What can hang from each mark:
sisa: bafo
deruk: bafo bima bimi leza
leza: bafo bimi
refud: bafo
bimi: refud sisa
bima: deruk
bafo: leza

Every row comes from one small tree of marks. The marks that hang from a mark follow it in brackets, in alphabetical order. Every link used is in the known rows. Which tree was each row made from?
Known rows:
bimi{refud{bafo}}: [  9.6 -22.2  -7.0  18.2  24.2 -26.5  -2.5  29.9 -23.7 -20.1   7.3  -7.7
   0.9   9.5   3.0 -16.6 -21.1  14.6  15.9   5.9  12.3   1.6  -6.9  -7.5
  30.9  -1.1  13.7]
bimi{sisa}: [ -4.7 -15.5  -5.6  -1.6   6.2 -14.1   4.0  20.6  -6.2   2.2  19.9  14.3
  14.5  12.1  -4.3   7.4  -5.5   1.8   1.6  -1.0   3.8   3.9   9.1  -8.9
   5.8  -0.8  11.6]
sisa{bafo}: [ 11.6 -13.5   0.6  -7.3  11.5  -3.5  10.2  -0.6 -20.3   2.2  12.5   7.1
  12.7  20.8  -5.4   2.7   6.7  31.9  -6.4  -4.3   5.9  15.9  -2.7 -19.1
  11.2  -1.6   6.4]
refud{bafo{leza{bimi}}}: [ -2.2 -18.1   9.1  12.6  18.8 -18.3  10.9  16.2  -1.8   1.5   8.0  -2.4
  -6.1  27.2  -2.6 -16.4 -20.2   8.2   6.3  -2.0   8.4   5.9   0.8  16.2
  10.0   4.6  -1.1]
bima{deruk{leza{bafo bimi}}}: [ 18.0 -27.3 -11.9  -3.9  -0.6  -4.7  10.6  22.0 -13.0  15.1  19.9  -4.6
   8.1  21.9  -6.2   8.9  14.9 -15.0 -10.3   4.3  14.7   5.5   5.2 -18.8
 -31.9  17.0  31.2]
refud{bafo}: [ -4.1 -21.1  -2.1  -1.0   9.3 -18.1  -6.9  27.5 -13.7  -0.9   4.0   5.3
   9.0  13.9  -6.7 -15.1 -12.8  11.7   6.2   9.0  12.8   8.6   0.6  -6.4
  12.0   5.0   0.8]
bimi{refud}: [ 13.1 -19.1  -4.7  21.3  18.0 -14.6  15.0  16.4 -24.0 -18.1  11.0 -12.8
   2.6  11.7   3.4   4.7   2.6  20.1  17.7  -0.5   8.0   3.0  -9.9 -12.4
  -4.8  -9.7  11.0]
bafo{leza{bimi{refud sisa}}}: [  8.0 -11.1   0.0  32.3  29.0 -22.7  26.3   6.4  -4.6 -12.3  24.6  -4.3
 -11.1  21.4   8.8   6.6 -20.3  -1.9  10.6 -13.3   2.0  -7.9  -1.2  11.5
  21.8  -5.8  24.3]
sisa{bafo{leza{bimi}}}: [ 12.2  -8.8  11.5   5.7  20.3  -2.8  28.4 -13.1  -7.5   5.1  16.1  -1.2
  -2.3  34.4  -0.3   2.7  -0.8  27.0  -6.3 -15.7   1.2  11.6  -3.9   2.8
   9.7   0.3   4.4]
deruk{bafo bima bimi{refud} leza}: [ 20.0   7.5   4.0   9.1  10.0  -6.9   8.1  27.4 -24.4   1.7  -7.9  -7.4
  -9.8  -5.2  10.0  18.1  16.8 -23.2   4.3 -14.7 -16.0  -2.2  -4.5 -16.8
 -53.0  -6.6  29.0]
bima{deruk{bafo{leza} bimi{sisa}}}: [ -4.2 -15.2   0.3  22.8  13.8  10.6   3.9   8.2  10.4  28.1  43.0  13.3
 -10.4  -2.2 -10.7  19.7  25.3 -25.2 -14.6 -21.1 -26.8 -18.7  15.1  -2.2
 -23.8   5.0   4.9]
bimi{refud sisa{bafo{leza}}}: [ 27.5   2.1  -8.6  28.2  45.6  -9.5  23.1 -12.3 -20.1 -18.9  37.1  19.3
  -0.9  14.3   0.5   0.4 -26.8  23.4 -13.8 -22.4   0.2   3.2  -2.4  -6.0
  61.1  -7.2  27.3]
bima{deruk{bimi{sisa{bafo}} leza}}: [ 10.2 -18.8  -0.9 -11.5  19.1   6.0 -13.2   1.9  -5.2  30.2  34.7  21.2
   5.1   6.7 -15.4  13.3  -3.4 -16.0 -35.0 -12.0 -24.2 -10.5  17.1 -32.0
  47.3  17.1  30.6]
deruk{bimi{refud{bafo}} leza}: [ 15.9 -16.0   6.4  10.5  24.6 -15.3 -15.7  45.1 -30.3  -4.2   4.7  -4.1
  -2.7  -3.9   1.4 -11.6 -28.7  -5.5  -3.1  -6.2  -9.2 -13.9   5.0 -22.0
  33.6   2.7  20.0]
leza{bimi{refud{bafo} sisa}}: [ -8.1 -24.8  -5.7  15.1  19.4 -43.2  -3.9  29.4  -8.1 -11.7   6.1  -7.3
  -5.6  18.4  11.4 -14.1 -35.5 -12.0  19.3   6.7  13.7  -6.3   2.8   3.4
  53.3   3.4  33.1]
bima{deruk{leza}}: [ 15.2 -23.0  -1.8   0.2  12.8   5.9   6.6  20.8 -11.3  14.7  13.6   1.5
   5.8  14.4 -23.0   5.8   7.7  -6.4 -11.0   4.5  -2.7   2.0  -4.2 -22.6
 -22.6  12.3   6.7]
refud{bafo{leza{bimi{sisa}}}}: [ -7.6 -14.2   1.8   9.8  20.9 -27.7   4.2  17.6   5.2   3.7  17.0  13.6
  -3.5  25.3  -0.2 -14.8 -36.1  -9.3  -1.1  -4.0   6.3   0.0  10.4  17.7
  37.6   8.4  12.8]
deruk{bafo}: [  1.5  -6.9   0.2   8.2  -3.0   0.8  13.8  35.0 -19.6   2.2   2.5   0.2
   5.0   6.8  -4.6   8.7  30.7   5.4   9.2  -0.8   6.2   7.7  -4.4 -14.6
 -67.4  -9.9  -7.8]
leza{bafo bimi{refud sisa}}: [  9.6 -20.1 -20.5  14.0   7.7 -33.7  13.7  17.7 -17.6 -17.2  27.1  -3.5
   5.7  16.1  20.7   9.5  -6.8  -4.3   8.5  -2.4  24.7   1.5   9.8  -5.7
  15.0  -1.6  50.5]
refud{bafo{leza}}: [  6.8 -12.1   1.5  13.1  24.4 -10.4   6.1  17.2 -10.4  -3.9  16.2  14.5
   2.1  15.7  -8.3 -18.5 -22.6  18.7  -4.9  -5.2   6.9   8.4   0.0   6.0
  11.9   2.8  -7.2]
bimi{refud{bafo} sisa}: [  3.0 -17.7 -13.4  18.1  26.2 -34.2  -9.5  30.3 -16.6 -19.7  15.7   9.2
   2.4   6.9   3.4 -15.2 -36.5  -2.6   9.5   3.5  10.2  -3.1   1.9  -6.2
  59.2   0.6  28.3]
bafo{leza}: [ 12.0  -9.8   4.3  14.3  17.5   2.1  22.7   6.3  -9.0  -1.4  22.4   7.3
   4.8  16.3  -7.6   3.8   1.3  23.7  -2.1 -11.0   0.0   9.3  -1.9   1.9
 -22.2  -4.8 -10.3]

Write each row's tree:
[ -3.5 -10.7   5.4  11.2  14.9 -14.6  23.0   6.8   7.0   6.6  22.2   6.9
  -1.6  25.9   2.2   8.7 -13.7  -2.6   0.7 -10.0   0.1   0.7   6.3  13.5
   3.5  -0.2  10.7] : bafo{leza{bimi{sisa}}}
[ 14.9   1.2  -2.9   6.8  31.0  -1.7  17.3 -11.5 -10.4  -1.0  36.1  33.4
   8.0  17.9  -7.8   1.4 -18.4  21.9 -23.6 -18.6  -1.6  12.9   6.1  -4.6
  40.9   0.0  14.3] : bimi{sisa{bafo{leza}}}
[ 18.4 -11.7  -4.6  34.2  39.4 -17.7  10.6  18.2 -20.9 -21.6  20.2   1.4
  -6.7  10.7  -0.3 -20.4 -30.4  19.5   6.1  -7.5   8.2   1.2  -8.6   5.6
  32.2  -2.2   5.5] : bimi{refud{bafo{leza}}}
[ 11.3  -7.5 -10.3  33.6  42.0 -25.3   4.4  17.2 -14.0 -20.9  28.6  19.0
  -3.2   8.4  -0.3 -18.2 -46.1   3.2  -1.3 -10.5   5.3  -3.1   1.7   7.8
  58.9   0.6  20.8] : bimi{refud{bafo{leza}} sisa}
[  9.0 -14.7  -3.1   8.6  22.9 -28.3  14.6  -2.1 -15.3 -10.8  15.0  -5.4
  -1.4  25.4  11.4   6.5 -15.1   7.2   6.3  -4.3   6.6   1.0  -0.9  -9.9
  52.8  -3.7  40.7] : leza{bimi{refud sisa{bafo}}}
[ 23.4  -8.0   4.6  27.2  33.5 -10.9  33.1 -15.8 -18.2 -14.8  17.1 -14.3
 -11.0  28.7   6.9  -0.4  -9.1  30.4   4.6 -17.4   4.4   4.9 -12.7   2.3
  29.2  -6.6  17.1] : sisa{bafo{leza{bimi{refud}}}}
[ -0.6 -29.8   0.7  16.4  15.9 -34.7   3.1  25.8 -14.5 -14.0  -3.7 -24.9
  -7.5  22.3  10.3 -13.4 -19.1   5.0  26.4   9.1  14.2  -0.8  -6.7  -0.2
  26.3   2.2  20.2] : leza{bimi{refud{bafo}}}
[ 14.3 -16.6   6.5  34.4  26.5 -15.3  32.8   7.1 -11.2 -15.1  13.5 -21.3
 -12.6  24.3   7.7   6.0  -6.2  15.9  18.6 -13.0   4.4  -1.0  -9.8   9.6
  -6.6  -9.2   9.0] : bafo{leza{bimi{refud}}}
[ 11.7 -12.5  -4.5  27.0  15.2  15.4  22.4   8.6  -1.9  12.4  28.0   2.0
  -9.2   9.3 -17.8   8.2  33.6   1.1  -2.6  -9.6  -6.1   2.8  -7.3  -0.8
 -59.1   3.1 -11.6] : bima{deruk{bafo{leza}}}
[  3.3 -19.5   4.0  25.9   8.6   6.1  28.1   7.5   7.2  18.6  17.8 -15.4
 -18.0  20.7 -11.1  12.2  34.5 -11.4   6.4  -5.6  -3.1  -1.6  -7.2   6.9
 -64.9   4.2  -4.9] : bima{deruk{bafo{leza{bimi}}}}
[ 13.0 -26.2  -5.5  16.2  24.8  -5.6  -7.6  20.6  -9.3  11.7  30.0   1.6
  -5.3  -2.8  -6.9  16.8  -8.7 -29.5 -12.0  -9.5 -23.7 -24.9  10.9 -24.6
  32.2  11.1  35.7] : bima{deruk{bimi{refud sisa} leza}}
[ 19.1  -4.7   3.6   3.1  15.5 -25.7  21.1  14.1 -15.7  -8.7 -18.9 -20.7
  -6.6  26.1   9.9  11.4 -10.2 -11.3  17.8  -1.3   3.7  10.6 -15.4  -1.9
 -19.9  -1.1  39.2] : deruk{bima leza{bimi{refud}}}
[ -6.3  -5.0   5.8  -8.3  -9.8  -6.1  -0.6  12.4  -2.0  19.0  -1.0  -5.8
  -1.8   2.9   7.8  25.8  41.1 -14.2  11.7 -10.5 -13.6   6.4   3.3  -4.0
 -67.3  -3.9  10.5] : deruk{bafo bima bimi}
[  2.6  -3.0  12.7  19.2   7.5  12.4  13.3  22.3 -11.1  14.0  21.9   3.7
  -5.0  -3.0  -2.0  13.4  29.9   2.4  -5.2 -23.1 -16.2  -7.6   7.9  -3.3
 -57.6 -10.1 -14.1] : deruk{bafo{leza} bimi}
[ -1.0 -38.1  -9.5  20.4  18.8 -13.0 -11.2   2.1   3.2  10.1  40.4  -8.9
  -5.5   0.9   1.0  21.1   7.4 -15.4   5.5  -7.4 -19.5 -21.5  10.1 -12.3
  37.1   6.5  31.9] : bima{deruk{bimi{refud sisa}}}
[ -1.8  12.5   2.7 -11.6  -2.8 -19.6  15.5  30.6  -3.1  13.2 -14.9   9.6
  -3.2  19.3   3.8  13.4   3.2 -41.3   0.7  -2.1  -0.5  11.8   1.7  -3.1
 -55.2   2.8  33.4] : deruk{bafo bima leza{bimi{sisa}}}
[-12.5 -12.5   2.1 -19.1  -1.4 -20.9 -10.8  -1.9  10.7  18.3  14.4  10.6
   6.7   8.6   7.8  28.2   5.0 -18.3   0.6  -9.4 -16.7   3.9  16.4   0.4
   6.6   4.4  31.9] : deruk{bima bimi{sisa}}
[  6.4 -30.4   6.0  -3.5   7.4  10.3  -7.4  20.7  -4.8  28.6  19.5  -4.5
   1.8   5.4 -15.9  16.9  16.0 -14.6 -13.7  -4.0 -22.1 -13.1   7.9 -26.0
 -13.9  12.9   6.7] : bima{deruk{bimi leza}}
[-13.0  -1.1  -0.1 -10.9  -5.5 -13.2  -5.8  13.4   4.8  19.9   8.7  12.0
   2.0   0.4   9.2  27.9  24.5 -30.0   2.7 -11.9 -16.5   1.8  13.4  -2.3
 -39.8  -1.5  25.1] : deruk{bafo bima bimi{sisa}}
[ -5.9 -14.6   2.1 -11.7   8.1 -18.9   8.1  -1.0  -4.6   7.5  12.6   7.6
   7.5  30.6   4.0   6.1  -7.1   5.8  -1.5  -3.7   5.7   7.8   7.9  -9.0
  33.4   3.5  26.4] : leza{bimi{sisa{bafo}}}
[  7.7 -17.8   0.6   4.3  11.2 -20.9   0.3  -4.2  -7.0  -1.8   7.2 -17.4
  -2.6   7.0  16.2  25.4  12.6   2.0  18.9 -10.7 -11.7   0.6  -2.3  -2.7
  -2.1  -4.7  29.4] : deruk{bima bimi{refud}}
[  4.3   5.5   9.4   8.4   4.9   2.8  11.5   1.4   1.2  16.7  12.9   3.7
  -8.0   3.3   4.9  23.4  30.8  -7.2  -1.3 -23.5 -20.4   6.2   3.0   9.0
 -65.6  -4.7   3.9] : deruk{bafo{leza} bima bimi}
[ 17.2 -24.2 -13.9  15.0   3.8 -25.5  19.1  18.8 -26.2 -18.5  17.9 -21.5
   4.3  18.5  18.6  10.0   9.7  11.2  18.1  -2.1  27.8   6.6   0.0  -7.4
 -12.8  -4.1  35.1] : leza{bafo bimi{refud}}
[ -0.6  -1.6   3.1 -21.4   4.6 -26.1  11.1  15.9   3.3  10.7  -9.2   9.4
   4.2  27.8   4.0  14.0 -16.1 -30.2  -0.2   0.7   0.0  11.5   3.4   0.2
 -12.1   8.1  40.2] : deruk{bima leza{bimi{sisa}}}
[ 16.7  -7.8 -11.7  13.2  30.1 -18.0   9.1  -0.7 -23.3 -16.5  24.1  10.7
   5.5  13.7   4.7   3.6 -17.6  17.7  -2.3 -10.5   5.4   3.6  -1.3 -19.4
  60.2  -4.6  33.2] : bimi{refud sisa{bafo}}
[ -4.9 -15.3   2.8 -13.1  10.4  -7.1 -10.2   0.2  -7.5  17.4  30.6  19.1
  10.9   7.5   3.1  16.2  -1.2   6.2 -16.5 -15.2 -15.8  -3.0  20.1 -19.6
  48.6   1.6  22.0] : deruk{bimi{sisa{bafo}}}
[ 15.9  14.0   1.6  -8.6   1.9  -2.7  15.3  29.2 -18.6   5.7 -16.1   9.4
   2.5   9.6  -5.3  10.4  18.3 -16.2  -2.2  -3.6   0.7  20.6 -10.1 -13.5
 -78.8  -2.5  15.6] : deruk{bafo bima leza}
[  5.1 -43.6  -3.3  21.0  15.3  -4.4  -3.8   2.6  -3.3   9.4  30.1 -24.4
  -7.2   3.8  -1.3  21.1  23.6  -0.4  12.8  -5.9 -17.1 -18.2  -0.3 -14.3
   8.6   3.8  17.8] : bima{deruk{bimi{refud}}}
[  2.0   5.2   8.0  10.8   3.7 -10.1  31.9   1.1   4.3   7.2  -5.0  -7.4
 -12.6  25.3   5.5  14.6  23.7  -8.6  15.1 -11.1   1.8  16.8 -10.0  20.2
 -75.6  -3.8   7.5] : deruk{bafo{leza{bimi}} bima}
[  0.2  11.6   3.7 -12.4  -1.3  -6.7  -3.8  30.4  -6.0  20.6  -0.3  21.5
   1.4  -2.5   1.9  21.9   9.1 -42.6 -13.2 -14.7 -20.3  -0.2  12.8 -14.5
 -44.7   2.2  29.6] : deruk{bafo bima bimi{sisa} leza}
[-12.5 -38.3  -3.9  -3.1   4.2  -5.0 -14.9   5.6  14.9  29.3  38.6   3.5
   3.0   5.3  -8.4  22.7  15.2 -19.0  -5.4  -5.0 -20.7 -15.9  17.4 -12.2
  17.6  12.5  18.8] : bima{deruk{bimi{sisa}}}
[  5.9  -3.5  14.0  -0.1  -2.7  11.1   3.7  48.5 -24.8  18.5  -0.3   3.4
   1.7  -6.7  -6.6  11.5  23.5 -16.4  -8.8 -12.5 -15.2  -8.3   8.3 -28.0
 -64.4  -4.7  -3.2] : deruk{bafo bimi leza}
[  0.2 -26.8   1.0  -5.2  10.1   2.1 -12.3  20.3   2.3  29.2  30.6  13.8
   4.7   2.1 -14.9  18.8  -1.1 -32.2 -20.8  -5.7 -24.7 -16.4  18.2 -23.0
  12.6  15.6  22.2] : bima{deruk{bimi{sisa} leza}}
[  5.0 -17.6   4.9   6.0  -0.5   5.1  16.4  36.8  -6.6  21.2  -3.6 -14.7
  -9.4  17.8 -14.7   8.6  28.4 -27.9   2.5   5.3  -1.3  -3.2  -6.3 -17.3
 -70.4   8.6   7.7] : bima{deruk{bafo leza{bimi}}}
[ 19.6 -11.8  -3.6 -11.1  -2.1   0.7  -2.4  36.6 -29.8  11.6  23.7  13.2
  18.2  -3.1   2.2  13.0   9.3  -2.8 -22.0 -12.7   2.7   0.9  21.4 -29.6
 -24.8   4.7  22.3] : deruk{bimi leza{bafo}}
[ -5.8 -41.6 -11.9  17.2  24.1 -24.7 -28.7  13.8   3.3   9.3  36.3  -2.6
  -7.9  -0.5  -1.1  -1.5 -17.6 -21.2   3.4  -1.8 -14.1 -23.7  11.9  -9.3
  72.2  14.5  34.7] : bima{deruk{bimi{refud{bafo} sisa}}}
[  8.3   3.1   2.9  -9.4  23.3  -9.0   2.6 -34.5   7.3  15.9  31.6  29.2
   2.7  14.5   6.2  21.0  -7.4   4.6 -24.3 -28.2 -23.3   8.6  14.3   6.4
  41.8   6.1  31.7] : deruk{bima bimi{sisa{bafo{leza}}}}
[ 12.1 -22.8 -17.9  -5.8   2.8 -13.4   5.5  22.7  -6.6  15.2  30.2  10.3
   9.8  19.1  -6.0  10.9  -1.2 -31.3 -16.5   3.4  13.1   1.3  15.9 -16.8
  -4.4  19.2  45.6] : bima{deruk{leza{bafo bimi{sisa}}}}
[  6.0   8.4   9.2 -10.0  -5.4 -11.4  21.1  29.9 -11.5  11.1 -25.7  -6.4
  -4.7  21.4   1.9  11.6  19.1 -26.1   9.4   0.5   2.3  14.5 -10.5  -5.0
 -83.8  -0.4  18.5] : deruk{bafo bima leza{bimi}}
[ 16.5 -32.3  -1.1  15.9  28.2 -10.0 -19.2  30.7 -16.6   8.2  15.9  -9.8
  -8.5  -0.4  -8.5  -7.8 -16.2 -18.0  -5.3  -1.3 -16.1 -20.5   2.0 -22.4
  38.4  14.2  24.0] : bima{deruk{bimi{refud{bafo}} leza}}
[  7.4 -20.6  -0.9   9.1  29.1   7.1  -2.2 -26.5   9.7  26.0  53.8  21.5
  -3.1  11.0 -10.4  16.1   0.5   1.9 -29.3 -23.2 -27.6 -10.0  16.4  -6.8
  54.9  12.9  18.7] : bima{deruk{bimi{sisa{bafo{leza}}}}}
[  7.2  -6.0  10.6 -20.5   0.7  -6.7  -3.2  12.8  -7.5  17.8  -3.8   5.2
   6.2   8.1   0.8  20.8   6.7 -13.9  -7.1  -9.6 -17.6   6.7   5.8 -12.4
 -25.9   5.0  20.4] : deruk{bima bimi leza}
[ 15.6   4.9   2.7  30.5  18.3 -18.0  36.1  -0.9  -5.4 -11.1  -3.0 -18.7
 -21.2  21.9  14.5  13.3  16.6  -5.4  22.5 -13.2   1.7   9.2 -19.5  18.6
 -58.6 -11.7  20.6] : deruk{bafo{leza{bimi{refud}}} bima}
[ 12.8  -0.9  -2.3   0.1  16.8 -33.9  14.3  13.9  -8.5  -8.7  -8.7  -3.5
  -5.0  23.6  11.2  11.6 -25.3 -27.4  10.2  -3.4   1.1   5.4  -5.0  -1.6
   5.8   1.3  53.7] : deruk{bima leza{bimi{refud sisa}}}
[ 18.4 -14.7   8.2  12.2  17.2  -3.4   2.7  36.0 -29.3  -1.8   7.7  -9.1
   0.3  -2.3   2.6  11.6  -4.5  -2.2  -0.7 -12.1 -13.9 -14.2   2.6 -26.4
  -1.2  -6.5  16.8] : deruk{bimi{refud} leza}
[ 20.6  -3.3  -9.0 -20.4  -5.0 -21.4  14.9  14.6 -14.8   3.3  -3.6   2.2
  11.7  25.5  10.3  12.9   5.0 -12.5  -4.4   0.0  19.9  24.2   3.3  -6.2
 -43.0  10.2  42.0] : deruk{bima leza{bafo bimi}}
[  7.0  -4.2   8.3 -19.5   0.6 -19.6  16.9  12.8  -4.7   8.8 -20.4  -7.5
   2.1  31.0   2.0  12.6  -0.1 -14.0   6.4   1.4   2.9  17.3  -7.0  -1.4
 -39.3   6.3  26.3] : deruk{bima leza{bimi}}
[ -2.2 -19.8 -14.6  -4.7  -7.0 -25.1   8.9  18.5  -7.4   1.8  25.7   8.3
  15.5  19.7  11.2  11.7   1.9  -6.7  -0.3  -0.4  23.7   9.1  19.3  -4.9
  -5.1   4.3  35.8] : leza{bafo bimi{sisa}}
[ 21.4  -3.8  -7.7 -21.6  -4.2  -8.4  -4.1  14.8 -19.6  11.9  13.5  15.2
  16.9   3.3   9.4  20.7  11.3 -12.0 -18.7 -13.4  -1.0  13.2  15.6 -17.4
 -32.7   8.4  39.2] : deruk{bima bimi leza{bafo}}
[ -3.7 -30.6  -3.5  -7.6  13.8  -0.7 -15.5 -15.0   6.1  29.4  42.3  12.2
   4.7  10.4  -7.8  18.9  11.3  -4.2 -18.5 -10.6 -20.9  -9.5  17.2 -20.4
  54.4  15.1  26.6] : bima{deruk{bimi{sisa{bafo}}}}
[  6.1 -12.2  -1.3  11.4  26.0 -37.3  -1.7  46.2 -20.0 -11.3  -2.6   1.1
  -4.4  16.7   4.4 -18.6 -51.7 -23.8   3.3   3.4   9.5  -8.5   2.8  -8.5
  48.0   6.9  38.7] : deruk{leza{bimi{refud{bafo} sisa}}}
